Each row was made from one small tree. The marks that hang from a mark follow it in brackets, in alphabetical order. Every link used is in the known rows. Write each row's tree.
Known rows:
rokag(nemole(ledos(bulig) miki(nogi))): [-11  21   1  13   2 -24  47   3  16  -6  29  13 -13  21 -48  34 -27  -1
 -22   7  -4  14   1   8   5 -21   4 -17 -37 -23   3 -13  34]
miki(nogi(fovo(nemole(ledos)) sudi)): [-13  -1   0 -19 -24  12 -19   7  10 -28 -12  -1  -2   7  17  -8 -59   6
  -6  -2  -4  27  -1  -4 -22  13 -28  -4 -19  -4  17   8 -55]
miki(nogi(fovo rokag sudi(bulig nemole))): [-26   2  -4 -35 -57  18 -46  17  -7 -19 -11 -30   2  24  92 -45 -44   7
 -30 -19  -5 -40   5  -4 -30  10 -18  -1   9  11  30  -1 -61]
ginu(nogi(fovo miki rokag(nemole))): [-52  -2  13   1  -6 -22 -29  28  -8 -29  23 -35  29   8  74 -17  -6 -19
 -49   9 -22 -57  14 -24  -9  36 -17 -14 -39  13  12 -10  -4]
sudi(bulig(fovo(nemole) rokag)): [ 18  10 -11  10   7  12   4  14  -7  14  11  -4  -8 -14  -2 -15  17  17
   7  -6  42 -42  18  13  28   2  35  27  28  18 -33   0 -30]
fovo(bulig nemole(miki(nogi(sudi)))): [ 21  -4  25 -36   2   4 -39   6 -11  -9   0  15 -32  13  -2  -4 -63 -19
 -54   6 -14  38   2  26 -16  -9  27  10  -7 -13 -15  -8 -28]
ledos(bulig): [ 46  29  -8   3 -10  -8  27 -20  -3  21  12 -23  -5   4   1  28  43   9
  37   5 -20 -16   4 -17  23  -4  13 -12  52  -4  16   2  48]
sudi(bulig(fovo) nemole(miki)): [  4  18   0 -47 -18  -6 -13  11   5  40   6  31  -1  35  39  -4   6  -2
   1 -21  -6 -65   8  27  29 -28  75   5  60  -2 -50  -7   0]
nemole(ledos(nogi) miki): [ 38  24  15   9  32 -16  15   6  20 -25   4  12 -13 -46 -44  53 -29  11
 -15 -12   1   7 -13  -6   7 -17  -4 -41 -85 -40   2 -10  58]
bulig(fovo(nemole(ledos)) miki rokag sudi): [-37 -46  -8  51  83  12  20 -17  -3   1 -48  52  12 -18 -73 -11  54  14
  96  13  89  58 -17  25   5  11  -8  80 -13  10  14  17  -5]
ginu(bulig(miki rokag(nemole(ledos))) nogi): [-22 -29  24  11  14 -32  61  47  16   8  40 -13   3 -18  47  12  47   5
 -37  16  10  56 -10  -6 -30  14 -39  10  12  14  21  12  49]
fovo(nemole): [ 14 -14 -13 -18  -1   3  -8  -8   5 -19   4  23 -16  33 -30   0 -28  -4
  -5  15  -4  11  12  -4  28   5  48   5  11  -2 -30  13 -18]
sudi(bulig(fovo) nemole): [ -1   4 -13 -46 -39   4  -3   1   5  38   1  25  -2  43  39 -14  29  -4
  12 -12  -8 -60  17  17  23 -12  66   7 106   4 -42   3 -19]
miki(nogi(fovo(nemole))): [  9  -2  -2 -10 -25   9  -3  12   8  -4  -8 -11  -1  23  21  -2 -56 -15
 -10   8 -19 -16   6  -2 -21  20  15  -9   2   7 -13   6 -35]
ginu(nemole): [ 17 -26 -23   3 -13   1  16 -23   3  23  -4  35   5  11 -57  13  19 -31
  32   2 -16 -13   8 -18  -4  -3  -2 -17 -11  21 -39  19   2]
rokag(nemole(ledos miki(nogi(fovo sudi)))): [-40  10   0  10   7 -17  19   3  17 -19  22  24   0  19 -38  15 -56   0
 -31  -1   1  13  -2   8   7 -16 -13 -17 -63 -17  -5 -12  -6]
ledos(nogi(fovo)): [ 33  13   3  29 -13   6  21  -4  13 -18  -8 -39  16 -12   9   8   1   9
  10   2  -9 -16  -5 -15   7  26  -5 -30  -7   4 -16  -5  12]
fovo(bulig nemole(ledos miki)): [ 17  -4  25 -31  23  -5 -32   7  -5 -10   3  39 -44  -3 -24  11 -52 -16
 -50   8 -11  11   0  20   4 -18  33  -8 -23 -43  -6 -12  -4]
ginu(bulig(fovo miki sudi(nemole))): [ -9 -28   9 -27  18  -6  19 -17   5  63 -20  22   8  22  11   0  62   7
  59  14 -13  87 -28  27 -19   0  17  37  64  19   5  19   4]
rokag(nemole(miki)): [-18   5 -11  14  12 -20  24 -10   7   5  32  21   9  36 -45  14 -30 -11
 -27   5 -10 -10   6   7  35 -17  28  -9 -29   4 -46 -12  15]
fovo(bulig(sudi)): [ 25 -10   4  -3  -5  18 -30 -31 -16  33 -24  11   1 -24 -12  -4  24 -31
 -12   7 -23  18  13   3 -10 -15  11  -8  57  -4   1   0 -15]
ledos(nogi(fovo rokag sudi)): [  3   7   0  17 -14  14 -22  -3  -5 -57 -11 -54  16 -15  43 -29  -7  35
  -6 -11  16   2 -15 -16   0  31 -44 -13 -47   9  29 -11 -18]
ledos(bulig(miki rokag) nemole nogi): [ 32   6 -13  86   8   9  95   2   0 -23   2 -84  -2 -25 -45  -8  93  17
  64  20  25  62 -16 -15   7  25 -41  22  42  15  11  -1  86]
bulig(miki(nogi(fovo rokag(nemole))) sudi): [-41 -22   7  28  10   5   0 -22  -5  22 -44 -32  18   9  -4 -29  23 -22
  45   2   9  13  -4  -2 -30   0 -19  31   4  12  27  12 -29]
bulig(rokag(nemole(ledos)) sudi): [-26 -25 -29  59  16  21  21 -10   1 -28  -8  46  20 -20 -69  -6  22  17
   3  12  60  42  16  -2  13 -17  -9  15 -13  11  16  12  -1]
miki(nogi): [ 29  -7 -11 -13 -28   7  14  -5   8  14  -6  -8  -4   2  -7  23 -30 -25
  -9   3 -27  -4  14 -13 -31   8   3 -12  24   9 -14  13  -1]
sudi(bulig(fovo)): [ 26  25  -5 -10  -3   0   0  -6  -3  50   6 -20  -3 -19  -2  -2  32  -2
  19 -13  -1 -48  17   6  23  -5  34   3  46   8 -34  -1 -28]
rokag(nemole(miki(nogi(fovo)))): [-25   9  -4  16   1 -15  24   1   9   3  26   7  11  38 -25  10 -52 -17
 -31   6 -13 -12   4  11  14  -9  20 -11 -39   6 -38 -14  -1]
nemole(ledos miki): [ 18  18   4 -10  39 -20  -9   0  11   0   9  41 -12 -36 -39  50 -40  -2
 -15 -15  -9 -25  -6  -7  21 -31   8 -34 -72 -41  -2  -7  43]
rokag(nemole(ledos(nogi))): [-19  -6 -12  26  -8 -10  54 -13  22 -26  19  10  -9  16 -67  19  -6   1
 -17  15   3  21   8  -7  13   0  -5 -22 -11 -16 -12  -3  15]
sudi(bulig): [ 35  26  -3 -12 -25   1  -7  -1   0  37  16 -35 -10 -18   7  -1  21  -6
  -9 -15 -16 -59  28 -14  26 -19  31 -16  53   1 -29   5 -22]

Which tree is each row?
[ 49  26 -19  56   3   9  79  -8   3 -10  -5 -56   1 -26 -53  -4  84  12
  68  27   3  92 -19   8   9  34 -11   7  34  13   3 -10  58] => ledos(bulig(fovo) nemole nogi)
[ 12   5   5   0  20 -14  38 -14  -7  28 -12 -33 -16  25   6   8  46   4
  78  11   9   8 -19  12  -7  23   4  42  34   4  27   0  32] => ledos(bulig(fovo(nemole) miki(nogi(rokag))))
[  1 -29   7  29  24  17  -8 -24 -21  33 -26   1   3 -26 -15  -9  45 -26
  13   5  14  -3   5   0 -14  -7 -17  28  58   6   6   3   9] => fovo(bulig(miki rokag sudi))
[-29   2  12  -2  17  13 -64   9 -18 -31   3  17  11   5  44 -37 -52  23
 -28 -10  21   0 -15  13  23   3 -24  11 -39   2   6 -15 -59] => nogi(fovo(bulig(rokag) nemole(miki)) sudi)
[  7   8  23  11 -11   8 -31  -5 -16 -30 -11 -75   5  -5  42 -10 -13   8
 -24   6 -24 -47  -3 -16 -23  42 -22 -16 -32   7  12 -17   1] => ledos(nogi(fovo(bulig) miki rokag))
[ -3   6   7   8   4  -1  -9  -2   6 -41  -9 -25  -9 -27  -7  19 -16  16
 -10   1  -8 -32  -4 -25 -10  20 -32 -32 -55 -27  32  -4  17] => nemole(ledos(nogi(fovo miki rokag)))
[-28 -20  16  -4 -13 -12 -11  23   9 -17  -5  34  15 -43  28  -5  30 -29
 -10  -7   1  23  -4 -17 -36   6 -77 -37 -45  -7  24   7 -18] => ginu(nemole(ledos) nogi(fovo(bulig) sudi))
[ 35  39  12  -3  32 -25   8   0   8   4  16  19 -18 -32 -24  54 -10  14
   6 -13  -8 -16 -11  -6  22 -33   4 -34 -53 -46  27 -10  70] => nemole(ledos(bulig) miki)
[-25  -6 -10   4 -30   7  -6  13  -4  -9   0 -30   5  29  44 -22 -58 -15
 -32   6 -11 -49   3  -2 -27  27  -8  -7 -29  16  13  -9 -33] => miki(nogi(fovo rokag(nemole)))
[ 12  20   2 -47 -42  -4 -18  14   8  25  17  16  -8  38  47  -3  -6  -3
 -29 -25 -21 -74  20   5  29 -42  76 -14  68 -10 -46   0   4] => sudi(bulig nemole(miki))
[ 28  -8   1  10  10 -10  25  -4  16  -5  -5  36  -8 -23 -77  39  -1 -14
  18  -8   1  12 -10  -9 -13 -17 -16 -35 -87 -10 -20   7  37] => ginu(nemole(ledos(nogi) miki))
[ -1   7 -22  38  34  -7  60 -23  -9  43  -5 -34   1  -2 -51 -10  92 -15
 104  21 -10  40 -21   7  23  20 -10  34  61  10  -2  -2  46] => ledos(bulig(fovo miki) nemole)
[-12 -24   0   2  39 -12  38 -26   4  59 -29  -7   6  11 -26  21  26 -32
  80   5  -1  -5 -17  13 -23  28 -12  44  28  14 -24   6  10] => bulig(fovo miki(nogi))
[  1   3  -8 -26 -29  14 -30   5 -12  -8 -10 -36  -7 -14  35 -24 -23   6
 -17 -16   6   3   8  -1 -36  11 -29  15  -5  16  28   2 -49] => miki(nogi(rokag sudi(bulig(fovo))))
[  5 -37   8  -9 -19  -9  25  44   7  -9  28  22  16 -32  39  -4  53  12
 -25   2  16 107 -11 -11 -52   9 -70  -2 -29  44  17  26  10] => ginu(bulig(rokag) nemole nogi(sudi))
[  2  17   3 -15 -40  13 -20   9   4   4  -6 -36   9  -8  43 -14 -32   1
 -10 -17 -14  -8   8  -7 -22   4 -28 -10  12  10   6   4 -60] => miki(nogi(fovo sudi(bulig)))
[ 25  17  -6   7   5  -3  15 -20   8   2 -12  15 -13 -35 -37  33  38  13
  36   2  -2  21   3 -17  10 -21  -9 -25  15 -37  51   9  36] => nemole(ledos(bulig(sudi)))
[ -68    5    4  -23    3    6 -104  -14  -35  -39   -3  -44   26   15
   63  -42  -35   28   -8  -16  -21  -58   -5  -27    3   32  -56    7
  -69   17   40   -9  -61] => nogi(fovo miki rokag sudi)
[-107    2    2   -8    4   -2  -79  -10  -24  -57   11  -28   18   30
   30  -42  -43   32  -25   -7   -8  -40   -5  -18    6   25  -67    7
  -90    3   49  -15  -65] => nogi(fovo miki rokag(nemole(ledos)) sudi)
[ 23  21 -13  38   5  -8  45  -3  -6  -2  32 -10   4  12 -11  23  28  22
  15   5  20 -18   2  -6  31  -7   6   5  15   9  11  -8  63] => ledos(bulig(rokag(nemole(miki))))
[ 15 -13   6 -20 -13  15 -36 -23 -13  28 -23  34   1   2   7  -4  11 -29
 -19   4 -25  11   9  13  -8 -25  33  -6  65  -9  -8  -1   0] => fovo(bulig(sudi(nemole(miki))))
[  6 -27   5  -4  11  15 -16  10  -8 -29   2  42 -41  -5 -24   0 -32  -3
 -47  19  23  -1   9   8  -1   2   8   8  13 -24   7  -3  -7] => fovo(bulig(rokag) nemole(ledos))
[ 18 -19  -6 -10  24   3  20  16  -2  18  19  26  -6   5   8   5   3  33
   3  20  16  59 -20  26  -4  23  16  31   4  31  -6   8   2] => ginu(bulig(fovo(nemole) rokag))
[ -1  -2   2  16  26   1  18   7  -6  34   4 -22  -9  -7  -9 -16  39   7
  39  -9  45 -51   8  12  23   2  19  48  36  16 -32   3 -19] => sudi(bulig(fovo(nemole) miki rokag))
[-33  27   4 -33 -30   4 -56   8  -1  -4   6   5  23  27  81 -38 -21  24
  -9 -34  -8 -48  -3   2  36 -21   0 -11  17  -2 -10  -7 -56] => nogi(fovo sudi(bulig nemole(miki)))
[ 24  17  10 -15  21 -14   1  12  16  -2   2  28 -18 -33 -33  52 -61 -10
 -26 -13 -13  -7  -3  -2 -14 -24  -3 -33 -74 -37   8  -4  36] => nemole(ledos miki(nogi))
[  6 -26  24   0  15 -25  43  44   9  20  31 -23   9 -29  68  13  54   1
 -23  10   1  43 -11 -12 -33  17 -32  11  26  23  16  16  52] => ginu(bulig(miki rokag) nogi)
[  7 -12 -11 -18 -19  15 -20 -17   6   6 -32  50  18  18  -8   1   2 -11
  11  -2  -7  38  11   6  -3 -31  45   0  34   1  -6  16   2] => bulig(sudi(nemole(miki(nogi))))
[  3   6  20  34  -8   6   9  -5  -1 -25   3 -54  15   4   2   9  -4   7
 -17  14 -16 -22   2 -11 -13  32 -21 -12  -8  11 -20 -13   9] => ledos(nogi(fovo(bulig(rokag(nemole))) miki))
[ -2  -7  -7 -12 -17  13 -26 -14   6   7 -33  44  26  21  10  -7  -4 -10
  15  -2  -9  21   6   7   1 -27  42  -4  25   2  -5  12 -10] => bulig(sudi(nemole(miki(nogi(fovo)))))
[-34  -6 -15 -45 -13   0 -59  -3 -15 -50  -1  28  -6  22  52 -26 -18  34
 -19 -23  14  -6 -14  -6  10 -13 -23   3 -30 -17  62  -5   5] => nogi(rokag sudi(nemole(ledos(bulig) miki)))
[ -3  18   3 -48 -11  -8  -9  16  13  26   6  47 -14  17  24   8   1   4
  -3 -23   1 -58   5  25  24 -34  59  -6  38 -27 -27  -7   6] => sudi(bulig(fovo) nemole(ledos miki))
[  2  13 -21   9  -1  11 -12  13  -9  -5  10 -24  -4 -24 -25 -32 -20 -19
 -22  -4 -17  27   2   1   5  -7  -3   0 -28  11 -19  -6 -13] => ledos(nemole(miki(nogi(rokag sudi(bulig)))))
[ 13 -30   1   8   6  31 -29  -4 -18 -18 -18  34 -16  -2 -24 -25  -5  -4
 -27  21  29  44  15  17  -2  -4  29  28  35   3   0   5 -31] => fovo(bulig(rokag sudi) nemole)
